What can hang from each mark:
P: G
L: Z
Q: X Y
U: P
C: K
G: C
F: B P
X: C Q
K: C D P
B: K
Z: S X

Each row was made from one small tree. The marks that hang from a mark follow it in brackets, in alphabetical order. Every link used is in the known rows. Write each row's tree.
Known rows:
Z[S X[C Q[Y]]]: [-22  21  15  14   6 -34 -15 -11 -24  12   0  -6  18 -10  18 -17 -18  14
 -36 -21 -12  30  22  -2   5 -17   9   7   5   3  -7 -37  26  -3  42  11
  12 -17   4  30   2  -6  20  -6 -11  13  25  23 -13 -25   8  14  -3   8
  -6  -2   9  36  -2  21 -10   8 -21  49]
F[P[G]]: [-11  19  20  -2  26  -5   2  -8  -6  -6  34   7  -7  16  17  -5  -4   3
  -9 -16 -14  11  17   1  -9 -11 -44 -10   2   2 -25  27  19   0 -16  14
  34   0  -5   9 -15  19   3  13   9 -26  14  15  -4   5  11  -1   9   6
   1  12   5  -3 -12  25 -18  15 -14  13]
F[B[K] P]: [ -2  14  19  52  44 -16   2  -7 -12 -14  45  14  -8   2   0  -8 -10  -1
  -6 -22 -11  10   7  -9 -11 -49 -50   5   4  12 -17 -14  20  -5 -18   8
   4  -9 -13  -7 -11  16   3   7  -7 -25  13   0   0   0  13   6  -8   9
   0   3   2 -15 -24  29 -22 -15  -6  37]
K[D]: [-26  -2  20  20   4  16  -8 -15  -1  -9  -5  26   2   2   8   5   3   4
   2  -5  -6  13  16   7  11  13   1   5  -6   2  -1  46  30  -6   2   1
  19   9 -18  20 -14   6 -38   5   6   4   5  -6   0   1   8   6  -7   4
   5  -5  -1  12 -28   8 -19  12 -17  24]
P[G[C]]: [-11   5  15 -13  24   6  12 -13  -9  -6  39  28  -5  17  28  -7  -3  -4
   0  -5 -12   9  20   7  -7  23 -25  -8  -2  -9 -27  32  22   8  28   7
  49   3  -6  29  -6  23  -2   7  19  -5  19   2   0   7   8  19   2   2
  -1  20   7  10 -12  14  -9  24   1  26]
X[C[K] Q[Y]]: [-21   4  10  -1  18 -46  -9 -19 -25 -26 -18 -19   1  -8  18 -28 -16  20
 -25 -13 -24  14  10   1  13   6  20 -12   0   0   0 -28  32  -6  58   0
  10   4   2  -7 -22  25  47   5 -14   4  16  23  -8 -20  11  36 -21  12
  10  16   6  17  -6  14 -13 -12  -6  49]
Z[S X[C[K] Q[Y]]]: [-21  20  14  31   4 -37 -16 -14 -30   6   2   1  16 -10   6 -20 -21  14
 -33 -19 -16  30  16  -5   2 -20  17   7   3  -3  -5 -37  28   0  55   9
   5 -14   3  21   0  -1  27   0 -15  12  22  19 -13 -21   7  22  -3   7
  -7   1  14  38  -8  16 -11   2 -18  54]
Q[X[C[K[D]]] Y]: [-17  19  14 -31  23 -39 -20  -6 -12 -42 -24  -9   3  -3   2  11 -13  12
 -20 -32 -24  11  18   0   0  11   2  11   0  -6  -3  17  31   8  52  11
  24   7   9 -30 -18  31  -4  11   5  30  22   1   5   2   9  40 -48  16
 -12   2   2  -9 -10  16   8   8 -20  43]
U[P[G[C[K[D]]]]]: [-11  18  18  14   6   3   2 -28 -19 -16  32  29  -1  10  14 -20  -3   8
  14   1  -6   5  13  -2 -10  15 -15  14 -11  -4 -24  70  24  12  61  -3
  32   2 -26  36 -18  34 -19  15  22 -17  16   4   3  15   8  21  -9   4
 -10  29  13  32 -17  10 -19  15 -17  13]
G[C[K[D]]]: [-22  -5  16  49  14  -7  10 -19 -20  -8  19  24  -3   2   0  -8   1  -3
  17  -5 -20   4  12  -7   3   9   1   6 -12 -12 -13  31  27   8  28  -7
  19   7   2  30 -16  28 -20   7   2   0   9 -16   3   6   9  18 -15   2
   3  10  22   1 -30   6 -14  -8  -3  30]
X[C[K[P]] Q[Y]]: [-23   0  11   2  18 -42 -12 -18 -18 -28 -27 -11  -3  -7  19 -34 -18  22
 -24 -12 -26  16  13   1  12  -5  28 -12  -3   4   0 -17  33 -11  64   0
   8  13   4 -12 -15  30  41   4 -14  -3  17  23  -8 -20  12  44 -34  12
  13  11   4  23  -6  19 -17 -11  -8  43]
C[K[D P[G]]]: [-22  -2  19  48   5  12 -11 -19   0 -24   1  54  -8  11 -10 -12 -10   6
   7   6 -20  18   7   1 -11  -5  15  -1 -10  -6  -3  54  35  -1  44   3
   8  30 -20  -8  -7  30 -18  17   2 -15   4  -7   0  11   9  37 -20   2
   6   4   7  31 -38   5 -25  15 -14  24]
F[P]: [-16  15  18  13  23 -18   0  -3  -9   3  17  -5  -2   7  11  -6  -3   7
  -6 -19 -11   6  15  -3  -1 -18 -35   1   0   9 -16  12  18  -5 -31  10
  19  -5   3   8 -17  17  -3  12   1 -24  10  12  -4  -1  12  -7   3   7
   5   4   7 -15 -10  26 -18  -8 -16  12]
L[Z[X[C Q]]]: [-23  -4   9  -9  18 -22 -20  -3 -21  -2   8  -3   9   3  49 -14 -15   0
 -17 -19 -10  28  -3  13  11 -12  12  -5   4  19 -10 -31  20  -9  24   6
  -3 -11 -18   2 -21   7  46  16   0  10   7  14  -3 -22  10  -5  17   7
   0   4   1  37  -7   5 -20 -11 -22  44]
X[C Q[Y]]: [-21   4  12 -30  21 -39  -8 -16 -18 -19 -20 -28   3  -8  34 -25 -12  20
 -29 -18 -17  14  19   6  21  11   9 -16   3   8  -3 -26  28 -11  41   2
  23  -3   4   6 -19  16  36  -2  -7   6  21  27  -8 -24  11  26 -18  13
  11  12  -2  14   3  21 -11  -6  -8  43]
B[K[D P[G]]]: [-25   2  22  28   9  20 -10 -13   8 -12  37  44  -1  14 -12  -6 -14   2
   3  -4 -12  15   6   7   7  -7 -14  -1  -1  -4  -3  77  41  -4  33   8
  19  27 -22   7   6  17 -28  12   5 -16   8 -16   3   6  10  14 -36   4
  -1   2  -8  37 -12  14 -15   9   6  19]
G[C[K[D P]]]: [-24  -9  17  52  13  -3   6 -17 -12 -10  11  30  -5   1   0 -14  -2  -1
  17  -2 -23   7  15  -6   1  -5   8   6 -14  -6 -11  45  28   3  29  -7
  17  16   2  26  -9  34 -27   6   3  -7   9 -14   3   7  10  28 -28   1
   5   6  20   8 -30  11 -18  -7  -5  24]
L[Z[S]]: [-16   3  13  -8  16   5  -9  -1 -17  -7  19  21  10   8  32  -3 -17   3
   3 -25 -11  18   3  -4   5 -11  -3   5   2  15 -12 -31  19 -13  -1   8
   7 -14 -10  19  -5  -2  13  19  15  34  13  -3  -7 -10   8  -8  19   3
 -10  -3   0  41   2  10 -20  -5 -26  35]
L[Z[X]]: [-20   2  10   6  16  -6 -23   6 -16   0  18  12   9  11  36  -1 -13 -11
  -5 -17  -5  23  -2  12   2 -12  -2   5   2  14 -14 -20  16  -3  10  10
  -5 -14 -20   3 -22   9  31  23   8  12   5   4   1 -13   9 -13  24   3
  -6  -3   0  25  -8   0 -16  -8 -24  36]
C[K[D P]]: [-25  -5  18  60   3   4 -13 -15  -2 -18 -10  47  -6   5 -13 -12  -9   7
   9   4 -17  14   6  -1  -5 -11  21  10 -11  -1   3  44  35  -4  33   2
  -1  26 -14  -7  -7  28 -23  16  -4 -13   1  -8   1   5   9  32 -23   3
   8  -2   8  20 -36   6 -24  -1 -14  25]
K[D P[G]]: [-26  -4  25  11   6  37 -12 -16  18 -20  -8  50  -6  11  12  -7  -4   7
   3   3 -16  22  23   9  -2  -3   6  -8  -9   4  -6  84  32  -9  26   5
  28  35 -24  11   0  21 -48   4  16 -17   9  -2   0   9  10  30 -29   3
   9  -5  -8  38 -29  18 -29  38 -19  13]
B[K[C D P[G]]]: [-31  -8  23   3  17  21  -8 -16  11 -13  27  42   0  10 -28  -1 -16   1
   0  -9  -9  17   6   4  11 -18 -21  14  -2  -6  -6  54  39  -9  42   3
  28  23 -22   3  14  10 -33   9   2 -17   8  -8   6   4  13   1 -44   3
  -1   3 -13  35 -18  19 -19  19  -1  20]
C[K[D]]: [-23   0  15  52   4  -2  -9 -18 -13 -17   3  37  -3   5 -13  -2  -6   3
   7   1 -15  11   3  -1   0   5  14   8  -7  -8   1  26  34   1  28   0
   3  13 -16  -3 -19  20 -13  18  -6  -1   0 -11   0   5   7  20  -5   3
   3   4  12  13 -37  -1 -16  -2 -12  33]
Z[S X[C Q]]: [-21  11  15  13   5 -35 -10 -12 -23  20   5   2  18  -9  21 -20 -17  17
 -34 -15  -8  32  15  -1   5 -15  13   9   5   9  -4 -32  28  -9  35  12
  12 -15  -2  34  11  -9  16  -5 -14   8  21  22 -14 -24   6  13   1   7
  -2   1  12  41  -7  21 -13   5 -16  52]
L[Z[S X[Q]]]: [-22   9  12   3  11  -5 -20  -4 -24   4  16  18  14   4  34 -11 -17   0
 -13 -23  -8  33   2   1   1 -21   3  -4   4  11 -11 -33  17  -9  17   7
  -3 -18 -17  22 -10  -1  35  16   6  22  13   5  -6 -18   7  -9  28   3
  -7  -1   8  54   0   7 -24  -8 -23  41]
L[Z[S X]]: [-19   8  12   8  12  -1 -18   2 -20   5  22  20  15   7  32  -2 -18  -5
  -5 -24  -8  27   3   2   0 -21   1   9   3  13 -15 -34  17  -6   8  11
  -1 -19 -15  19  -7  -4  20  18   9  26  11   2  -6 -13   8 -13  24   2
 -14  -6   4  44  -4   5 -19  -3 -29  38]

Which tree is each row?
[-15   3  17  13  19  10   9 -20 -12 -15  38  37  -6  15  12  -6  -2  -5
   4  -2 -18  12  15   2  -8  20 -15  -7  -5 -16 -24  42  27  11  41   1
  41  12 -13  24 -11  28  -6  10  14  -5  15  -4   1  12   8  24  -2   1
  -1  21  13  18 -27   7 -13  25  -2  30]
P[G[C[K[D]]]]
[-18  17  15 -27  23 -36 -22  -5  -7 -42 -30  -7   2  -2   0   6 -15  13
 -19 -29 -25  13  20   0  -1   1   6  11  -2  -2  -1  23  31   6  56  10
  22  14   9 -32 -16  36  -9   9   5  23  22   1   5   3  10  46 -58  16
 -10  -1   0  -3 -10  20   6   9 -20  39]
Q[X[C[K[D P]]] Y]
[ -2   1  16  38  38   2  -3  -6   0 -19  32  44  -9   7   5 -12 -17  -1
  -3  -5  -5  15   7   1 -13 -26 -24   8   3  11  -9  -7  25  -5  29  10
  10   5 -24 -11   5  18  -1   6   1 -15  13  -6   2   1  11  35 -22   6
   1   2  -7  12 -22  20 -16   2   2  44]
F[B[K[P[G]]]]
[-17  11  14  38   5 -36 -10  -6 -21  19  13  13  17  -4   4 -11 -21  11
 -22 -12 -13  22  11  -3  -1 -16  17  27   3   7  -7 -32  28   0  35  15
   5 -12   2  20  12  -8   0   5 -15  10  16  15 -12 -14   6  17  -3   5
 -13  -4  13  27 -19  13  -6   9 -22  52]
Z[S X[C[K]]]
[-21  -9   8   0  16 -51  -1 -22 -24 -13 -11  -8   0  -7  23 -32 -15  24
 -25  -4 -18  16   0   1  13  10  28  -5   2   8   4 -24  34 -13  48   0
  10   6  -4  -2 -10  18  41   6 -18  -5  11  23 -10 -20   9  36 -13  11
  16  19  11  22 -15  14 -17 -16  -1  51]
X[C[K] Q]
[-19   3  17  18  19   4  -1  -7   1  -3  49  33  -2  16  -4 -12 -19   0
   5  -7 -11  10   7   5   0  -7 -24   1   1  -3  -9  49  35   0  33  10
  25  17  -9  10  11  25  -7  13   4 -20  12 -11   3   4  11  16 -33   3
  -3  10  -2  24   2  18  -6  -6  15  20]
B[K[P[G[C]]]]
[-27  -8  26  14  10  35  -4 -19  13 -18   2  46  -7   9  16 -10   0   4
   8   1 -21  19  26   5  -1  -4   4  -8 -13   0 -13  87  32  -4  31   1
  34  34 -17  25  -1  26 -52   0  18 -16  12  -6   1  11  11  30 -34   2
   8  -2  -1  36 -31  20 -31  37 -15  13]
K[D P[G[C]]]
[-27  -2  15   9  12 -28 -15 -25 -15 -32 -31  -7  -2 -10  13 -31 -14  23
 -21 -10 -29  20  15   2  16  -6  33 -14  -6   3   3   4  37 -10  62  -4
   8  19  -3  -6 -19  26  22   0 -13  -1  14  18  -7 -18  12  42 -36  13
  14   8   3  31 -17  17 -23  -1 -13  43]
X[C[K[D P]] Q[Y]]
[ -7  -3  21  48  34  15   0 -15   0 -24  34  45  -9   2   3 -10 -10  -4
   5  -6 -12  16  12   0  -8 -26 -18   6  -3   7 -10  19  28  -4  31   2
  13  11 -26   4   0  19 -23   0   3 -12  13 -13   4   5  11  33 -30   6
   2   0  -4  16 -33  19 -23   9   0  44]
F[B[K[D P[G[C]]]]]
[-28  -1  21  38   6  13 -10 -10   7  -6  25  34   1   8 -14  -4 -14   5
   7  -5 -10  12   5   5  12 -11  -8   7  -2   2   5  63  41  -7  19   5
   9  24 -17   7   4  16 -32  11  -2 -14   5 -18   4   1  11   9 -39   4
   0  -3  -7  27 -11  14 -13  -8   6  18]
B[K[D P]]
[-14   1  10 -30  24 -50 -10  -2  -8 -19 -16   6   0   0  11  -2 -16  19
 -21 -17 -15  13   4  -3  -7   8   9  23   3  11   4  14  30  -5  40  15
  21  14   2 -27   5  29  -7  12  -2   9  15   4   1   3   8  47 -47  14
  -1   7   8   0 -16  22   2  -4 -10  43]
Q[X[C[K[P]]]]
[-17  -1  17   1  23  10   0  -6   8  -8  14  35  -8  14  23 -18  -9   4
   4  -1 -13  13  23   4 -12  -2  -9  -3  -7   5 -17  42  24  -4  27   8
  35  21  -4  15   9  33 -18   6  15 -22  16   4  -1   6  11  33 -26   2
   7   6   0  22 -10  24 -18  17  -6  14]
K[P[G[C]]]
[-11  -9  21  28  37  15  -6 -14   4 -26  21  49  -7   1 -10  -6 -13  -2
  -4  -8  -6  19   9   0  -5 -35 -24  15  -1   7  -9   1  28 -10  37   3
  16   7 -29  -9   6   9 -22   2   0 -14  11  -5   6   3  12  25 -32   6
   2  -1 -11  19 -38  21 -26  20  -7  45]
F[B[K[C D P[G]]]]
[-13  21  12 -40  28 -39 -19  -3  -7 -43 -19  -5   0   4   5   3 -18  12
 -22 -30 -25  13  19   1 -10   6  -3   6   1  -5  -8  14  29   8  64  15
  30  11   8 -35 -12  39   6  12   9  20  25   7   4   4  10  50 -52  16
 -11   6  -1  -1  -4  21   8  14 -17  39]
Q[X[C[K[P[G]]]] Y]
[-15   2  13  35  14  -5  -8 -11  -4 -16   8  46  -9  15  -4 -17 -16   5
   3   3 -16  13   5   0 -18  -5   8   5  -6  -3  -6  26  30   0  43  10
  11  22 -11 -16  -1  35   5  22   0 -19   6   1  -1   7   9  40 -14   2
   5  10   9  21 -23   8 -16   3  -6  26]
C[K[P[G]]]
[ -7  -2  20  47  32  16  -6 -12   2 -26  26  49  -8   3   1  -7 -12  -1
   0  -5  -9  17  10   2  -8 -26 -17   7   0   9  -6  16  28  -6  27   6
  10  11 -31  -6   2  16 -18   3   2 -12  11 -11   3   4  10  32 -24   6
   2  -1  -8  20 -31  17 -23  10  -3  44]
F[B[K[D P[G]]]]
[-23   3   8   1  16 -10 -23  -1 -21  -2  13   9   7   8  41 -10 -12  -7
 -13 -17  -6  28  -3  11   2 -12   0  -6   3  13 -11 -20  17  -7  18   7
  -8 -13 -24   6 -24  11  46  20   4   7   6   7  -1 -17   9 -11  27   4
   1   3   4  36  -5   1 -21 -14 -19  38]
L[Z[X[Q]]]
[-16   2  12 -27  20 -44 -10  -7 -11 -22 -15   6   2  -1   7   6 -11  18
 -19 -18 -15  15   3  -1  -1  16  11  21   2   5   4  21  32  -1  38  11
  24  11  -1 -21  -3  21 -13  11  -1  15  14   0   2   5   6  39 -41  15
  -3   7   8   2 -24  16   1   2 -13  46]
Q[X[C[K[D]]]]
[-12   3  11 -37  26 -44  -9  -5  -6 -23  -8  12  -1   5  11  -2 -16  16
 -21 -15 -17  17   5   0 -12  11   7  16   3   8   0  21  31  -2  48  16
  29  17   0 -27   5  30  -4  13   3   7  18   5   1   6   7  49 -44  14
  -2  11   7   8 -15  21   1   7  -9  43]
Q[X[C[K[P[G]]]]]
[-13 -11  21  36  36   9  -7 -11   3 -23  13  43  -6  -3 -13  -6 -13  -2
  -3 -10  -4  16   8  -3   0 -37 -19  21  -2  11  -5  -7  27 -12  27   1
   9   5 -26  -8   6   8 -25   1  -3 -11   9  -7   6   0  13  19 -33   6
   3  -6 -11  11 -36  22 -26   7  -8  44]
F[B[K[C D P]]]
[-18   1  11   9  13 -18 -17  -1 -23   0  19  14  15   3  32  -7 -23   2
 -10 -23 -17  27  -2   1   6 -19  17  12   3  16 -14 -45  21  -6  22  10
  -5 -15 -11  10  -5  -3  27  18   1  28  12   6  -8 -16   8  -2  14   5
 -16  -5   5  44 -10   6 -18  -2 -31  52]
L[Z[S X[C[K]]]]
[ -1  10  23  47  45   2  10 -20 -14 -27  38  29 -17   3  13 -10   0  -5
  -3 -15 -23  17  17 -10 -22 -39 -39 -12  -3   2 -33   7  16   4   2   2
  24  -2 -16   5 -22  27  -6   1   6 -24  17   4   0  12  12  24  -2   8
   3  10  12  -6 -47  27 -33  22 -19  38]
F[B P[G[C[K[D]]]]]
[ -8  -8  16  29  43  -4  -4  -4   0 -17  19  37  -6   0 -10 -10 -17  -1
  -3 -11  -1  12   6  -3  -7 -36 -27  24   0  13  -7 -27  23 -12  28   5
   9  -1 -19 -13  10  11  -9   5  -5 -12  11  -2   5  -2  13  22 -30   6
   3  -1  -9   4 -26  24 -19  -1  -3  45]
F[B[K[C P]]]
[-24  21  12  25  10 -22 -23  -3 -18   6   0  -1   7   2  16 -13  -6  -4
 -26 -12  -1  26  17  12  -4  -7 -11  -5   2  -5  -6   0  20   4  37   9
   5 -12 -11  10 -23  17  33   7  -6 -12  12  14   1 -17   9   6  10   4
   6   4   9  11  -5   9  -8  -7  -6  33]
Z[X[Q[Y]]]
[  4  11  20  39  50  -6  11 -16 -16 -24  40  27 -18   5  15 -12  -2  -5
  -3 -16 -21  14  17 -11 -24 -40 -43  -8  -1   4 -34  -7  13   4   3   5
  23  -5 -11   3 -19  29   5   3   5 -26  18   8   0  10  12  26   2   7
   2  14  13 -12 -40  27 -30  16 -15  39]
F[B P[G[C[K]]]]
[-18   0  13 -24  20 -40 -12  -7  -6 -23 -21  10   1  -2   8   1 -13  19
 -18 -17 -18  16   5  -1  -5   7  14  19   0   9   5  29  33  -5  43  12
  22  18   0 -24   2  26 -19  11  -1  10  15   0   1   4   7  47 -50  15
  -1   5   6   5 -23  20  -3   3 -14  42]
Q[X[C[K[D P]]]]
[ -1  10  22  16  53  -4   5 -13  -8 -22  55  26 -11   7  -7  -6 -12  -5
 -13 -22 -13  17   9  -7 -13 -51 -62   2   6   3 -28 -17  19  -3   6   8
  25  -7 -20 -10  -7  13   6   6   0 -30  17   9   2   5  14   4 -10   8
  -3  12  -5  -2 -29  33 -27  16  -9  37]
F[B[K[C]] P[G]]
[-19 -14  15   9  13 -19  -3 -17  -3 -19  -6  15  -3   2  13 -15 -15  16
  -7   1 -23  12   8   4   9   4  29   7  -5  11  -5  16  36  -7  43   6
  19  24  -7  -8   0  17 -12   8  -7  -5   8  12  -7  -4  10  41 -33  10
   3   3   0  21 -34  14 -18  18 -19  43]
X[C[K[D P[G]]]]
[-11   5  14   9  23   2  11 -15 -14 -11  41  34  -6  17  15  -9  -6  -5
   3  -2 -16   9  14   2 -13  22 -19  -8  -3 -14 -25  28  24  11  40   4
  42   7  -7  21  -8  30   7  12  15  -8  17  -1   0  11   8  26   1   1
  -1  23  14  14 -19   9 -10  19   1  31]
P[G[C[K]]]
[ -6  11  24  57  38  -3  -1 -13  -9 -18  39  20 -10  -2  -6  -4  -6   1
  -2 -20 -14  14   8  -8  -4 -50 -43   3   2  10 -15   7  24  -5 -16   4
   3  -3 -19  -2 -16  11 -13   4  -7 -24  10  -4   2   3  13   5 -13   9
   0  -2   1  -7 -35  27 -28  -5 -10  37]
F[B[K[D]] P]
[-23   9  15  34   3 -37 -14 -14 -23  16   1  14  15  -9   9 -27 -22  18
 -30 -11 -15  33  10  -6  -2 -25  26  10   2   7  -1 -27  30  -7  49  11
   2  -5  -1  22  13  -1  18   0 -18  -1  18  20 -14 -20   7  27  -8   6
  -1   2  16  46 -14  19 -18   1 -16  50]
Z[S X[C[K[P]] Q]]
